Each row comes from the steps of one walk. Every step used is in the known rows, and no mark comes twice. Write the walk behind each row, first mark first.
Known rows
zukir -> zese -> kedas: [ 12  34  -5 -18  -3 -16  20 -16  -3 -29  -9  -4 -12   1 -16  22   2 -14
  -6 -13 -23  -1  -9   3]
kene -> zukir: [ 10  15  -6  -6 -12 -14  21 -24  11 -14 -22 -12  -5  -8  12   4   9 -12
   5 -16   0   0   5 -22]
kedas -> zese -> zukir -> kene -> vinoz -> rarid -> supuz: [  6  13 -21  -4 -15  -4  12 -26  18 -13 -46   2   1  12  13  34  17  20
  -5 -14  12   3  -2 -16]
kene -> vinoz -> rarid -> kedas -> zese: [ 11  13 -22  -1  -8 -10  16 -34   1 -23 -32  -3  15  16  27  20  15  26
  -9 -11   9  -5   4   0]
ruza -> vinoz: [ 19  25 -13 -14  -3 -16  16 -22   4 -25 -22 -11  12  -4   4   2   9  -9
  -6 -11  13  -8  -1  -8]
rarid -> kedas -> zese -> zukir -> kene: [ 14  10 -12 -11  -7  -1  28 -27  10 -12 -47  -8   0  27  -1  28  10 -11
  -5 -30  -2   6 -24 -11]
supuz -> rarid -> vinoz -> kene -> zukir: [ 16  10  -4 -17 -11 -24  27 -23  11  -2 -16  -6   5   9   9   7  14  27
   2 -18   3  -2   8 -12]
supuz -> rarid -> kedas -> zese -> zukir: [  5   7 -10  -8  -8  -4  21 -31  13 -15 -26  -4 -10  17   7  21   8 -10
   3 -14  -3   7  -1  -4]
rarid -> kedas -> zese -> zukir -> kene -> vinoz: [ 18  13  -9  -8  -8  -6  22 -29  11 -12 -56  -4  10  17  11  27  23   4
  -9 -14   5   8 -20 -10]
vinoz -> kene -> zukir: [ 15  13 -11 -11 -11 -23  27 -23   8   4 -20  -7   1   1  13  -2   9   7
   1 -22   3  -3   8 -18]
zukir -> kene -> vinoz: [ 22  22  -9 -13  -4  -7  21 -21  10 -15 -47  -7  15  13   0  18  25  11
 -11  -8   8   3 -15 -14]
zupo -> vinoz: [ 23  16  -7 -13  -4  -6  16 -21   9 -21 -26 -11   5  14   6  18  16  35
  -4   4   3  -2  20  -8]
rarid -> kedas -> zese -> zukir: [ 11   7 -12  -2  -8  -3  21 -31   9 -10 -33  -5  -8  14  14  21   4 -17
  -2 -18  -1   6  -1   1]
kedas -> rarid -> vinoz -> kene: [ 25   9  -9 -12  -1 -13  25 -15   7   0  -8   1  18  29  11  21   7  50
 -13 -12   7 -11  14  17]
supuz -> rarid -> kedas -> zese -> zukir -> kene: [  9  11 -11 -18  -6  -2  28 -28  14 -16 -42  -7  -1  29  -9  28  14  -4
   0 -27  -3   7 -24 -17]
rarid -> vinoz -> kene -> zukir: [ 20   9  -5 -10 -11 -23  27 -22   7   1 -21  -7   6   7  16   6  10  22
  -4 -22   5  -4   7  -7]
kedas -> zese -> zukir -> kene -> vinoz -> zupo: [ 18  24 -14 -15  -8  -3  24 -11   4  -1 -43  -3  12  25   9  25  19  43
 -16 -22  11  15 -27 -14]
zukir -> zese: [ 11  28 -12 -12  -3  -7  18 -20  -2 -15 -15 -10  -5   5  -4  11   4 -13
 -11 -14  -8   5  -4 -10]
supuz -> rarid -> kedas: [ 10  15 -14 -23  -2   4  21 -31   9 -34  -7  -7   3   4   5  17  16  15
   9   1   2  -8  -6   8]
zupo -> vinoz -> kene -> zukir: [ 19  11  -7 -12 -12 -24  24 -23  10   1 -26  -8   4   6  16   3  14  33
   1 -14   2  -2  17 -20]
zese -> zukir -> kene -> vinoz: [ 20  20  -6 -13  -8  -7  23 -22  15  -7 -54  -5   4  10   0  18  25   1
 -10 -12   6   8 -18 -14]
vinoz -> kene -> zukir -> zese -> kedas -> rarid -> supuz: [  5  11 -11  -8  -8  -9  14 -17  12 -15   0   6  -4  -1   7  44  -2  14
   8  -9 -13  -4  10  -6]
ruza -> vinoz -> rarid: [ 11  35 -21 -15 -13 -20  16 -22   8 -22 -27  -9  11  -8  11  -3  14  28
 -11 -17  17 -15   1  -9]
kedas -> zese -> zukir -> kene: [ 14  13 -11 -10  -7  -6  28 -22  12  -6 -48  -8  -2  30 -11  24  10 -16
  -8 -32  -2  10 -18 -22]

Which walk is each row?
[  8   5 -17  -9   0  -4  19 -33   3 -30 -13  -5   8  24   8  23  10   6
   3  -8  -1  -1   5  -6]
supuz -> rarid -> kedas -> zese
[ 20  28 -12 -21  -9   1  25 -10   7  -2 -40  -4   9  16   8  22  22  45
 -14 -18  12  11 -31  -9]
zese -> zukir -> kene -> vinoz -> zupo
[  6  28  -3 -12  -3  -9  17 -13   8 -27   3   1  -2   2  -5  35  -1  12
  -1  -5 -23  -6   4   1]
zukir -> zese -> kedas -> rarid
[ 16  28  -4 -18  -5   0  22  -4   0 -18   0  -1   9  17  10  44   3  66
 -14 -15  -5   0 -13  16]
zukir -> zese -> kedas -> rarid -> vinoz -> zupo
[ 10  28   3 -23  -9 -28  24 -18   2 -23  -7  -1  -9   3 -12  22   6  14
  -1 -19 -24   0  -8  -2]
supuz -> rarid -> vinoz -> kene -> zukir -> zese -> kedas
[ 14  13  -7 -14  -7  -7  22 -29  16 -16 -50  -3   9  19   4  26  27  11
  -4 -10   4   9 -19 -15]
supuz -> rarid -> kedas -> zese -> zukir -> kene -> vinoz
[ 22  17  -6 -17  -1 -18  25 -13   1  -5  -4   4  11  25   3  28   3  46
 -14 -16  -8  -9   6  19]
zukir -> zese -> kedas -> rarid -> vinoz -> kene
[ 11  20 -16 -14 -12 -11  25 -29  10 -15 -53  -8   7  18   4  21  13   5
  -8 -35   6  -1 -25 -14]
ruza -> vinoz -> rarid -> kedas -> zese -> zukir -> kene
[ 30  11 -12 -17  -1 -15  27 -18   2  -1 -16  -3  14  27   7  12  10  35
 -16 -17   9  -9   7  16]
rarid -> vinoz -> kene
[ 18  23  -8 -26  -4   3  24  -8   5 -18  -6  -6   9  23   4  26  15  65
  -8 -11  10   3 -13   6]
supuz -> rarid -> vinoz -> zupo
[  6  12 -16  -3 -13  -6  21 -32  10 -10 -34  -4  -7  12  18  18   7   2
  -5 -21   2   1  -1   0]
vinoz -> rarid -> kedas -> zese -> zukir
[ 11  10  -9  -1  -8  -8  21 -25  11  -4 -33  -5 -11  18   3  15   4 -23
  -5 -19  -2  10   6 -11]
kedas -> zese -> zukir
[ 19  32 -18 -22  -4  -6  20 -10  -2 -14 -15  -9  15   4  11   9  10  37
 -11 -18  17  -1 -17  -3]
ruza -> vinoz -> zupo
[ 12  15 -13 -14 -13  -5  25 -29  13 -12 -55  -8   4  28   5  29  16  27
  -7 -27   1   3 -15 -15]
zupo -> vinoz -> rarid -> kedas -> zese -> zukir -> kene
[ 21  29 -15 -17  -5  -1  20  -9   2  -9 -23  -3  13   9  15  17  20  49
 -14  -7  15   6 -12  -2]
kene -> vinoz -> zupo
[ 17  12   0 -10 -11 -25  27 -18  11  -6 -12  -1   6   6  14  20   6  33
   1 -19  -7  -9  10   0]
zese -> kedas -> rarid -> vinoz -> kene -> zukir
[ 12  33  -4 -18  -9 -35  22 -20  -3 -20 -14  -3  -5 -10  -6  11   2  -6
  -4 -23 -19  -2 -10  -8]
ruza -> vinoz -> kene -> zukir -> zese -> kedas
[ 14   4 -19  -2  -1  -4  18 -32  -2 -24 -22  -6  10  22  18  23   5  -2
  -4 -13   2  -2   5   2]
rarid -> kedas -> zese
[  6  25  -6  -8 -11 -16  19 -23   2 -12 -19 -12 -10  -8   5   7   4 -18
  -4 -19 -10   8  -3 -25]
kene -> zukir -> zese
[  8  28  -3 -13  -9 -27  19 -15   6 -17  -3   2   6  -6   4  24  -1  19
   0 -15 -17  -8   4  -7]
ruza -> vinoz -> kene -> zukir -> zese -> kedas -> rarid
[ 17  21 -16 -16  -7   2  25 -17   2  -6 -42  -2  15  23  19  31  20  47
 -14 -21  12  11 -32  -4]
rarid -> kedas -> zese -> zukir -> kene -> vinoz -> zupo
[  9  23  -1 -13  -9 -21  20 -15   9 -17  -4   2   2   3   4  33   3  41
   1  -7 -23  -5  14  -7]
zupo -> vinoz -> kene -> zukir -> zese -> kedas -> rarid
[ 18  14  -1 -19  -3  -4  21 -20  13 -27 -11  -8   4  20  -4  22  16  26
  -3  -3   4  -3   6   4]
supuz -> rarid -> vinoz
[ 10  23 -22 -15 -10   1  20 -32   6 -28 -20  -7   7  -3  24  14  13  31
  -3 -10  10 -17  -6  15]
vinoz -> rarid -> kedas
[  7  17 -24  -9 -11   1  11 -23  14 -20 -18  -2  -3   1  11  25   9  19
   0  -7  12  -9   9  -5]
vinoz -> rarid -> supuz
[ 19  16  -8  -7  -8 -11  22 -23  13  -7 -56  -4   8  20   1  22  22  -2
 -12 -15   6  11 -13 -19]
kedas -> zese -> zukir -> kene -> vinoz
[  8  13 -14  -3 -14  -9  19 -33  11  -9 -42  -2  -2   9  23  19  13   8
  -7 -14   5   4  -1   1]
kene -> vinoz -> rarid -> kedas -> zese -> zukir
[ 21  29 -15 -22  -5   1  24  -9   3  -8 -34  -5  17  18   8  22  22  53
 -16 -15  14   8 -29  -9]
zukir -> kene -> vinoz -> zupo
[  9  12 -24  -3  -7  -7  18 -33   0 -24 -25  -5  11  19  21  18   8  20
  -7 -17   6  -7   6   0]
vinoz -> rarid -> kedas -> zese
[ 17  19   4  -9  -4  -8  18 -15   7 -29  -5  -2   5  13   3  44   2  30
  -9  -8 -14  -7   6  19]
zukir -> zese -> kedas -> rarid -> vinoz
[  9  18 -22  -7 -12  -2   8 -24  15 -20 -27   1   3  -2  17  26  17  27
  -3   1  16  -6   9  -5]
kene -> vinoz -> rarid -> supuz
